Each row was made from one path, in order. Every step used is in the known rows, and no mark comes twice. Write each row's path.
Known rows:
E, T, N: [ 11   4   8   1  -3  -5   6  20  -1   7  -5  10  -5   0  13   2   2   1
  -7   4 -13   7   0  -8  10  -3  -6 -17   6  -4  29  13  -3   4   5   7
   4  12  -4  -5   2  -6  -3   3   4  15 -15  -6 -18   7  -4]
Z, P, R, E, T, N: [ -1   2  -3  -9  -1 -21   5  16 -18  17 -11  -8  -7  10   8  -7  -2 -11
 -20  13  -8   5  -2  -9  -7   3  -1 -22   9 -17 -23 -14   0  16   2  -7
  10  12  -3 -24  13  -6  13   3   3  10 -21 -11  -1 -11  -4]
U, Z, E: [ -4  -5   1   4   3  21  -8  -7  17   4 -18 -12   4  -7  -1   4 -15  -3
  -4   7 -16 -12  -6   3 -27  -6   9   1   2  -6 -22   0   2  -1   1   1
  -2  12  -3 -17  10   6   8  -1  -7   0  -5   5  -7  -5 -15]
T, U, Z: [-25 -15  14  10   3  17  -2  -2   1  -1 -27   9  -2  -6   0   7 -13  -2
 -26  12 -29  -8  -8   0  19   4  -2  11   9   6  20  -9   2   3  -5  10
   1  -2   2   2  30   2   9   3  -7   5  -7  14  -5 -10 -16]
Z, P, R, E, T, G: [ -4   6  -1  -7   3 -16   3  14 -22  18 -11   7  -4   9   1  -8  -8 -10
 -20  -2  -4   1  -1   2 -15   3   2 -14   1 -21 -52 -16   2  10   2  -8
  11  16  -5 -20   4  -5  22   3   4   8 -20  -9  -9 -15 -11]
E, T, U, Z, G, R: [-14  10  20  13   4   9   2  17 -21   5 -16  19  -4  -9   9  -1 -16 -12
 -40   7 -29  -4  -9  -4   6  -5   0   9  11  -7  47  -1   0  -3  -4  13
   4  22 -10  -8  16  -1   1  -2  -1  32 -21   0 -15 -11 -21]
X, R, N: [  8   2   5   3  -3   5  -8  15  39   3 -13  11   1   1  10   4   8 -17
 -19   4 -13   2  -4  -3 -19   2   7  11  11   8 -35   1  -3  -4  -6  -4
   3 -11   0  -3 -10 -10 -13  -1   9  -2  11   5   4  -2  -6]
U, Z, G: [-27   0   5   6   7   8  -6  -6 -11   3  -4   3  -6 -11  -2  -5 -18 -11
 -15 -13  -4  -7 -11   4  -1  -1  13   9   9  -4   0  -7   3  -8  -6   6
   2  18   0   1   2   1   1  -5  -6  16  -2   6   4  -9 -23]
X, R: [ -1   3   8   5   1   1   2  10  28   1  -6   0   1   2   7  -1   9 -13
  -2   9 -12   0  -6   3 -39   2   6   4   9  10 -24   0  -1  -5  -2  -3
   3   2   0  -6  -3  -5  -7   4   4  -5  12   2   5  -2 -10]
T, E: [ -2  -1   0   0   0   2  -7  -4  13   5  -4 -29   2  -1   6  -8   1  -8
  20   2   8  -8  -3   0  -5  -4   2  -1   2  -6  -9  -5  -2  -3  -1  -3
   2  19  -4  -7  22  -5  24   3  -5 -17  -5  -7  -7   1 -19]
T, G, Z: [-12  -7   7   8   3   5   1  -5  16  11 -10  17  -6  -6 -22   4  -9  -2
  -7 -25   1  -7  -2  13 -17  -6   9  12   0   0  -4   0   3  -2   1   2
   6  -9  -9   9 -21  -5  19   5   6   4  -5  13 -30  -2 -25]
P, Z, E, T: [ 34  14   3   4   1  12  -6  10  26  11 -14 -10   3  -1   2  -2  -9   3
 -19  -7 -11   7  -7   4 -42  -8   4 -20   7 -14  21  10   2   0  17   0
   6  17  -7 -33   1   5   8  -4  -4   1 -17   2  -9   1  18]
T, N, Z, P, R: [ -8  -6  -3  -5  -3 -25   1   6 -15  12 -11 -29 -14   2  -4   0  -4 -11
 -20  19 -11   2   8 -11   2   1   0 -15  18 -17  -9 -18  -2   9   2 -14
   6   4   1 -13   5  -1   5  10  -9   9 -21   7  -4   0  -5]
P, R, E: [ -9   7  -3  -3   1  -6  -3   0  -7  16  -6 -12   3   5 -10   2   0 -23
  -7   5  13   4  -3  -8 -13   6   6  -7   5  -3 -14 -20   2   7  -4  -6
   6   0  -3 -12  20  -8  15   3   5 -13  20  -3  -2  -5   7]
X, R, E, T: [  3  19  17   2  -1   5   4  15  11   7 -10   0   5   4   4  -2  11 -16
 -23   1 -16   3 -15   1 -40   2  10  -5   3   6 -21   2   1   0  -7  -2
   5  16 -12 -20   9  -9  -1   8  11  -3  10  -9  -1  -3 -11]
X, R, U, Z, P, T: [ -4  -5  11   8  -4   7  -3  13   8   5 -17   3  -1   7  18  -2   4  -6
 -18   5 -35 -17 -16   9 -33   4  11   1  15   8 -70  -7   2   3   4   7
   1  18  -5 -10  18  -5  -9   2   2 -10 -12   7  -5 -22 -26]
Z, E, T: [ 24  15   1   0  -1   9  -2  12   7   4  -7   1   7   0   7   0  -8   7
  -1   4  -8  -2   1  -4 -34 -11   0 -14  -4 -13  11  15   0   5   5  -2
   0  12 -12 -24   0   3   0  -4   2   6 -19 -14  -6   7  -2]
E, T, G, R, U: [  6  10  12   8  -2   3   4  20 -16   8  -1  20   0  -1   8   3  -9  -6
 -21  -9 -13 -11  -2   4 -11  -7   6  10  -1  -3 -13   2   0  -3   8   7
   1  24 -12  -5 -11  -4  11   1   6  23 -18   2 -45 -10 -19]
R, N, Z, G, T: [ -6  20   5   2  -3  -7 -20   2 -23   8  -5   6  -7  -9 -14  -1  -7 -10
 -41 -10   4   2   4  -8  22   1   9  17  11 -13   8  -8  -2  -2 -10  -3
  -2  -6 -16   0 -20  -7 -17  -8   3  19 -17   5   0   4  -6]
Z, E, T, U: [ 15   8   9   3  -2  13   1  13   2   2 -16   5   8  -1   5   4 -13   9
 -15  10 -19  -5  -1  -8 -25  -9  -5  -8   1  -7  37  10  -1   8   3   3
   0   5 -11 -23  14   3   3  -3  -1   9 -22 -10  -4   5  -6]
E, T: [ 17  12   5   1   0   2   2  17 -10   2  -4  17   0   0  11  -3   1   2
 -11  -3 -12   9  -1   0   4  -3  -6 -12  -3 -11  14  14   0   2   2   5
   3  16 -10  -6   0  -2  -6   1   7   9 -15 -10 -15   0  -4]
T, N: [ -7  -9   3   0  -4  -9   5   3   9   6  -2 -10  -7   1   3   5   1  -1
   0   7   0  -2   1 -11  11  -2   0  -7  11  11  24   0  -3   2   4   3
   1  -4   8   3   2  -4   5   4  -3   9   0   2  -9   9  -1]
R, N, Z, P, T: [ 16  11  -3  -3  -8  -8 -16   7 -19  11 -18   2 -10   2  -1  -1  -4  -4
 -47  -5 -12   5   7  -1  32   0  -3   1   8 -24 -51 -10  -3   5  -2 -11
   2  -4 -10 -13  -1  -4  -7  -1   2   0 -26   0   0  -5   0]
U, Z, E, T: [  6   3   5   5   3  22  -7   4  14   5 -18  -1   3  -7   7   2 -16  -1
 -10   4 -24  -6  -7   3 -23  -8   5  -6  -1 -13 -16  11   3   0   3   4
   1  22  -8 -22  11   4   4  -1  -2   6 -14  -2 -15  -5 -16]
Z, N: [  3   0  -6   7   2   5  -4  14   7   5   5   3  10   8  -7  -3  -4   6
   0  -9   3  11  -1  -1  14   1   5 -12   5   4  28  -5  -2  -7   6 -10
   3  -2   4 -11   2   9  -5  -5  -3   9  -7   3   2  -3  -1]
R, U, Z, E: [ -5 -13   5   5  -5  27  -9  -2   4  -1 -12 -14   9   0   8  10 -12   5
 -10   0 -24 -25 -11  -1 -23  -2  14   5   4   4 -26  -2   5   7   2   7
  -7  12  -5 -10  15   3   2  -3  -5  -4 -17  12  -9 -20 -17]
G, R, N, Z: [  8  14   1   4  -5  -4 -11   3  -4   9  -7 -20  -6  -6  -5   7  -4 -27
 -45  14  -8  -4   8 -10   4  -7   9  23  10 -12 -14 -16  -4  -5  -4 -10
  -2   2 -10 -12 -12  -2  -3  -1   1  20  -5  10 -15  -7   1]
G, T, U: [-17   9  21   9   1  -8  -4   0 -12   2 -10  24  -2  -2  -8   0   5   7
 -10  18 -13  -7  -2  -4   1   6  -6  13   6  14  50  -3   1   7  -1  19
  -4  -8 -15   9   9  -4  -8  -5   0  17 -17   6 -12   8 -12]
G, R, U, Z, E, T: [  4   5   9   9  -4  15  -4   8  -2   5  -7 -17   3  -2  12   7 -10 -15
 -25  16 -28 -24  -9  -6 -34 -10  16  15   8  -2  -9  -5   1   1   4   7
  -5  27 -12 -19   7   3   2  -5  -2  20 -17   8 -28 -22 -16]
E, T, N, Z, G, R: [  0  20  11   4  -2 -14   4  18 -29  11  -1 -10 -11  -6   2  -2  -8 -15
 -33   6 -11   4   2 -12   1  -9   4  -6  15 -15  43  -2  -4  -2   0  -2
   4  26 -12 -15  -6  -3  -4   4   0  33 -22  -4 -19   4 -12]
Z, P: [  2  -4  -4  -7   0 -13   4   5 -14   1  -5  -3  -6   6   7  -9  -2   8
  -7   6 -10  -3   0   3  -5   1  -1  -8   1 -14 -28  -4   0   7  -1  -5
   3   9   1 -11  -5   4   3  -1  -3  11 -29  -5  14 -11  -8]

Write each row's path:
[-10 -15   5   3  -7   4  -3   5 -15   7 -14  -3  -6   7  16   2  -6   8
 -18   0 -28 -23 -12   2   9   2   6  -5  14   2 -42  -9   3  11   7  13
  -2  18  -1  -5  24  -2   2   0  -5   0 -30  10 -12 -24 -20] : R, U, Z, P, T, N
[-23  26  18   7   1  -8   6   7 -39  11   3  -3  -4  -3  -5  -5 -14 -21
 -43  -3   4 -10 -12 -11 -12  -8  15  17  13   2  59 -16  -1  -4 -10   4
   2  19 -14 -14   5  -4   8  -7   1  33  -4  -9  -1  -6 -14] : Z, G, R, E, T, U
[ -3  19  16  -3  -6  -3   3   8 -25  13 -12 -19  -2   0  -8   2   1  -8
 -37  -3  -9   6  -7  -8   8  -1   6 -18   1  -8  15  -3   1   8  -6  -3
   3  19 -17 -20  18  -6   9  12   5   7  -6 -10 -13   3  -3] : R, E, T, N, Z
[ -7  -3   4  13  -2  13  -5   7  -2   6   0 -17   5   2   6   5  -8 -14
 -21  10 -20 -19  -9  -4 -12  -5  19  15  13   8  -3 -17   1  -5   5   3
  -3  18  -4 -11   9   6  -1  -5  -5  20 -11  18 -23 -28 -15] : G, R, U, Z, N
[ -3  15  21   7   0   7   4  12  20  13 -18   8   1  -2  -8   0   6 -17
 -25 -13 -16  -1 -16   8 -50  -2  15   1   4   6 -18   2   3  -1  -7   2
   9  10 -19 -16  -1 -11   8  11  15  -2   7  -2 -14  -3 -25] : X, R, E, T, G, Z
[  9   9   9   1  -4  -7   3  17 -16   7  -9  -7  -7  -3   4   3   0  -4
 -23   6 -18  11   4  -7  13  -4  -4 -18   7 -15  23   7  -2   4   2  -1
   4  18 -11 -11   3  -3  -5  10   1  17 -22  -3 -21   7  -5] : E, T, N, Z
[ 12  17  -1   3  -6  -1 -12   3   4  11  -8 -27  -3  -5  -6   8  -9 -26
 -40  17  -9  -8   8 -13 -17 -12  11  22  10 -13 -13 -13  -4  -3  -4 -13
  -3   1 -13 -22 -12   1  -2  -4   0  18  -8   6 -14  -4   2] : G, R, N, Z, E
[  9   6  -2  -1  -6   4 -17   3  -4   5 -13  -6  -3  -6  -7   7  -6 -11
 -42  -4  -7   6   8  -7  28   1   2   8   5 -15 -21  -6  -2   0  -7 -10
   0 -10  -8  -6  -8  -5  -9   1   3   2  -9   8  -2  -2   3] : R, N, Z
[-24  21  11   6   5 -19  -5  -1 -28   7  13  20  -6  -6  -9 -13  -4  -1
  -2  -9  16  -6  -5  -3 -11   0   9  13   9   6  49  -4   0  -4  -5  12
  -2   8 -13   7 -20  -5 -14 -15   1  27 -12  -5   7   9 -17] : Z, G, T
[  4   5  16   5   0   6   5  20 -13  -1 -15  25   1  -2  10   2  -4   5
 -25   5 -24   5  -3  -4  15   0 -11  -7   2  -5  42   8   0   7   0  10
   4   7  -9  -5  18  -2  -1   2   3  12 -22  -4 -10  -1  -6] : E, T, U
[ -3   1   3  -1  -6  -7  -1  -1  -1   8 -12 -36  -5  -4 -10   8  -7  -3
 -14  16  -9  -5   7 -13 -12  -8   5 -10  12  -7  14  -6  -3   5   3 -11
   0   1  -3 -17   3   1   6   8  -9   5 -12   4  -7  13  -2] : T, N, Z, E
[-26  15  11   1  -4 -20   2  -2 -30  15  -2 -40 -12  -4 -16   0  -9 -22
 -38   6   4  -6  -2 -15  -4  -7  18   3  20  -2  35 -21  -3  -1  -6  -9
   1  14  -8 -14   2  -3   8   6  -6  23  -4   3  -6   6  -9] : T, N, Z, G, R, E
[  7   8   4   0  -8  -6 -14   9 -21  10 -24   5  -9   1  -2   2  -8  -1
 -57   1 -19   1   7  -4  40   2  -6   4  11 -19 -32 -12  -3   8  -3  -7
   2  -9 -10 -12  12  -4  -4   0   0   2 -29   4   0  -5  -2] : R, N, Z, P, T, U
[-13 -15   7   4  -4  21  -7  -2  -5  -3 -10  -6   3  -1   9   8  -6   3
 -15  -3 -23 -20 -13   1   4   4  11   6   5   6 -25  -4   5   6   1  11
  -5  12  -3   3  15   0  -1   0  -4  -3 -11  17 -12 -24 -18] : R, U, Z
[-10  17  17  10   5  -8  -7   1  -9  12  -5   9  -8  -5 -11  -9  -7  -2
 -28 -12   2   2 -13   3 -17   3   8   6  19   5  72  -8   2  -4   6  15
   4   7  -7  -7  -1  -1  -1 -12  -7  20 -17  12   4   1   6] : P, Z, G, T, U
[ 12   5 -12  -2  -2  -2 -20   7   9  15 -14 -10   2   0  -8   9 -10 -24
 -21  11   2   6  12 -13  -7   0   3   1  12 -22 -26 -17  -2   5   0 -17
   5 -14  -5 -16  -1  -6  -1  -2   1  -7   2   5  -3  -1   8] : P, R, N, Z, E
[ 19   8   3   0  -4   3   1  15  13   7  -7  -4   3   0   9   4  -7   7
  -1   9  -9  -5   1 -11 -29 -12   0 -17   4  -7  23  16  -2   6   9   0
   0   9  -7 -23   1   0   2  -2   0  11 -19 -13 -13  12  -3] : Z, E, T, N
[-11  17   1   5  -1 -10  -5   5 -13   9  10   4  -7  -6   0  -4 -13 -23
 -30  -7  15  -9  -2 -12  -2  -9  15  26  16   0  27 -13  -4 -11  -7  -1
  -1   4  -3  -2 -23  -5  -5 -15   1  34   0  -1   4  -4  -8] : Z, G, R, N
[  1   0   7   7   5  23  -7   4  14   8 -21   9   3  -9   0   4 -22  -1
 -10  -6 -20 -10  -5   8 -24  -8   7  -1  -3 -10 -30   8   3  -3   6   4
   2  23  -7 -18   3   3  14   1  -3   7 -14   1 -31  -4 -24] : U, Z, E, T, G
[ -1   4   4   1  -2 -17   4   8 -27   9 -15  18  -9  10   9 -10  -5  13
 -21   4 -18  -7  -1   4  14   1 -12  -9   9  -6 -21 -11  -1  11   6   5
   4   3  -3 -10  25   2   4  -1  -3  -1 -31  -7   3  -7  -8] : Z, P, T, U
[-11 -11  13   8  -2  18  -4   9  22  -1 -14  -5   5   1  13   5   3 -12
 -12   7 -31 -15 -16   4 -37   5  16   9  13  14 -45  -4   3  -1  -3   6
   0  12  -2  -3  10  -4  -9   4   1  -7   1  16  -4 -20 -23] : X, R, U, Z
[  6   8   9   4   2   3   3  16  -8   7  -5  31  -1  -3   3  -1  -9   3
 -10 -17  -7   2   0   8   2  -4  -2  -2  -6  -8 -12  10   0  -4   7   5
   5  18  -8  -2 -12  -5  12   4   6  12 -14  -3 -34   1 -14] : E, T, G
[-31  12   9   9   5   5  -2  -8 -16  11  -4 -15  -6 -10  -7  -5 -17 -25
 -32  -5  -4 -13 -15  -1 -14  -5  22  17  11  -1   1 -17   3 -10 -10   5
   1  28  -6 -11   6   1   9  -4  -4  24   5   3  -6 -15 -21] : U, Z, G, R, E
[ -9 -15  -7   7   2  12 -12  12   5  11  -7  -1   9   7   4   7 -10 -14
  -4   4 -10  -5  -4  -5  -2   8   8  -5  15   0 -14 -21   3   3   8  -2
   4   3   4  -5  19   0   2  -3  -3  -4  -2  16 -14 -24  -9] : P, R, U, Z, N
[  6   2 -10  -2  -1  -5 -18   8   1  14 -14  -5  -3  -1  -6   8  -6 -27
 -25   5   1  11  12 -11  15   5  -1   3  12 -20 -28 -18  -2   3  -2 -15
   6 -15  -3  -5   0  -9  -1   0   4  -6   5   9  -7  -4   7] : P, R, N, Z
[ 12  14   4   2  -6  -8 -11  16  11  12 -20   2  -7   3   6  -2   5 -14
 -40   3 -22   3   0   3 -13   2   3   4  15  -9 -64  -9  -3  -1  -3 -11
   5  -1  -9 -16  -1  -9 -15   3   6  -6 -10   2   2  -4  -9] : X, R, N, Z, P, T
[ -5  -8  11   8  -3  22  -5   8  30  -1 -17 -12   9   1  11   7  -1  -8
 -10  10 -31 -21 -15   2 -58   1  19   8  12  12 -43  -2   3   1  -1   3
  -2  13  -4 -14   9  -1  -7   1  -1  -9  -3  12  -2 -17 -23] : X, R, U, Z, E
[-43   3  21  11   4  10   1  -4 -20   8 -20  -4  -4  -8  -8   3 -20 -17
 -46   6 -18 -16 -15  -6   2  -1  11  21  15   9  40 -22   2  -2 -13   9
   1  11  -5  -8  30  -1  15  -2  -7  21  -2   9   0 -14 -22] : T, U, Z, G, R, E
[  7   5  11   8   2   7   3  13   4  10 -11  30  -4  -7  -6   0  -5   1
 -14 -23 -12   3  -3  10  -9  -8   2  -2  -3 -12   7  13   2  -1   3   7
   9   9 -17   0 -17  -7  10   5  11  13 -19   0 -35  -1 -23] : E, T, G, Z
[ -5  -2   0   4   2  -2  -4   0 -11  11 -17   7 -10   1   8  -8  -7   2
 -15   0 -25  -6  -7  13  10   0  -1  -7   6 -12 -60  -7   2   3   6   6
   4  22  -2 -12  20   2   4   1  -4  -2 -21   0  -9 -15 -19] : U, Z, P, T
[  6  13   1  -2  -2   3  -8  -5 -13   3 -10 -36   3  -5 -17   3 -11  -1
 -18   9  -8  -3   8  -3 -27  -7   7  -3   2 -21 -10  -7   0   2  -2 -18
  -2   6 -14 -25   1   8   0   6  -8  -5 -16   2   1   5  -1] : N, Z, E
